Every row comes from one small tree of marks. The marks that hang from a mark follow it in brackets, in alphabetical order. Every link used is in the known rows. Which tree was each row made from?
(in the rows, 128 means zero)
Known rows
M{W{S}}: [106 183 131 209 145 142 136 128  72 135 139 163 101 132 116 100 146 136
 108 102]
M{J}: [133 173 139 190 141 134 115 136 100 127 118 129  91 151 137  94 144 113
 105 140]
W{S{Q}}: [128 138 105 139 147 128 116 126 104 139 125 166 115 130 132 114 133 106
 133 114]
Q{G{J} S{U}}: [107 156 117 100 161 131 156  95 133 185  85  85 149 128 125 135 102 117
 106 157]
S{E Q{G} U}: [143  86 116  88 123 106 129 143 161 116 118 163 133 126 141 133 108 102
 152 130]
M{Z}: [142 154 138 197 148 125 127 126  83 113 117 148 106 169 146 108 130 101
 116 101]
G{J Q}: [136 159 121 134 178 168 144  89 139 149  97  82 116 135 128 109 137 139
  66 106]
Q{G{J}}: [123 162 120 130 184 141 156  97 126 175  87  97 122 143 127 112 104 116
  81 136]
G{Q{S{E}}}: [117 137 118 130 148 139 144 116 110 159  78 114 111 124 127 123 117 135
 104 130]
S{E Q{G{J}} U W}: [149  55 127  45 117 118 116 134 197 111 145 118 155 115 120 149 114 142
 145 133]
E{S{Q{G} U W}}: [139 107 124 115 118 110 106 192 165  98 132 159 151 111 105 193 115 129
 182 131]
Q{G{J} S{E U W}}: [112  94 131  62 124 116 132 115 153 161 114  90 153 108 102 153 103 153
 130 156]
W{S{E Q U}}: [130  94 118  99  96 106 102 135 131 104 157 175 119 110 130 120 141 119
 156 111]
M{Q{G{J} S{U}} W Z}: [127 164 164 173 109 149 201  99 111 119 173  63 171 171 167 131 122 128
 116 140]
S{E}: [133 131 131 153 142 117 125 144 107 125  99 173  92 142 128 109 123 112
 124 115]
W{S{E Q{G} U}}: [121  95 112  82 109 104 124 119 133 134 146 152 134 104 129 124 119 122
 145 130]
W{S{Q{G}}}: [119 140  97 121 158 126 137 110 107 169 112 141 131 125 131 117 110 109
 121 133]
W{S{E Q}}: [129 108 115 118 122 116 112 135 109 125 138 167 106 123 132 110 129 118
 139 117]

Which tree is each row?
[120 154 117 103 153 157 144  87 147 160  95  71 141 117 126 133 135 140
  92 127]  G{J Q{S{U}}}
[141 144 169 195  89 135 136 131  82 101 172  89 140 174 157 127 145 132
 147 157]  M{J Q{S{W}} Z}
[117 123 121 129 131 117 107 146 124 135  96 165 140 122 105 159 130 123
 164 129]  Q{S{U W}}
[110  95 126  89 119 102 124 137 132 152 101 141 144 108 102 158 104 138
 157 149]  Q{G S{E U W}}
[121 125 127  83 128 145 142  95 152 147 107  72 133 110 125 129 130 151
  96 130]  G{J Q{S{E U}}}
[145 116 112  83 152 132 140 114 176 137 116 110 151 133 141 131 112 106
 121 133]  S{Q{G{J}} U}
[122  92 125  95 112 128 114 128 147 127 110 128 139  99 103 156 137 160
 144 121]  G{Q{S{E U W}}}
[129 124 108 120 121 119 105 127 126 118 144 175 129 116 131 124 147 107
 154 110]  W{S{Q U}}
[116 155 111 131 148 144 139 109 128 152  83 122 134 117 127 138 135 125
 120 122]  G{Q{S{U}}}
[147 106 129 133 106 111  85 209 163  68 142 183 136 117 107 189 137 126
 194 113]  E{S{Q U W}}
[140 108 129  88 123 124 112 170 185 106 143 109 159 111 105 186 113 144
 155 138]  E{S{Q{G{J}} U W}}
[146  88 123  61 127 119 136 122 182 124 130 112 142 126 141 128 108 117
 124 136]  S{E Q{G{J}} U}
[128 133 148 176  85 135 113 153 103  94 196 129  97 129 142  87 154 151
 119 134]  M{J W{S{E Q}}}
[107 170 113 118 185 140 166  94 110 207  67  76 135 141 127 124  89 116
  86 163]  Q{G{J} S}
[110 127 130 127 104 106 109 119 102 120 145 169 104 107 114 111 146 131
 136 110]  W{S{E U}}
[141 178 172 252 112 147 129 144  75  80 174 110  96 175 155  86 156 133
  98 117]  M{J W Z}
[137  85 139 118 106 105  93 157 145  90 132 185 119 117 105 142 141 136
 162 105]  S{E U W}
[119 124 121 109 123 129 134 116 131 140  96 122 125 110 126 134 130 137
 124 123]  G{Q{S{E U}}}
[140 112 169 178  42 123 103 144 104  48 246 115 115 134 157  93 170 153
 136 117]  M{J W{S{E Q U}} Z}
[147  99 113  85 166 138 129 125 168 145 112 107 152 136 122 144 105 128
 120 136]  S{Q{G{J}} W}
[119 197 164 233  97 153 154 124  71 103 202 119 108 154 150  83 172 142
 113 137]  M{J Q W{S}}
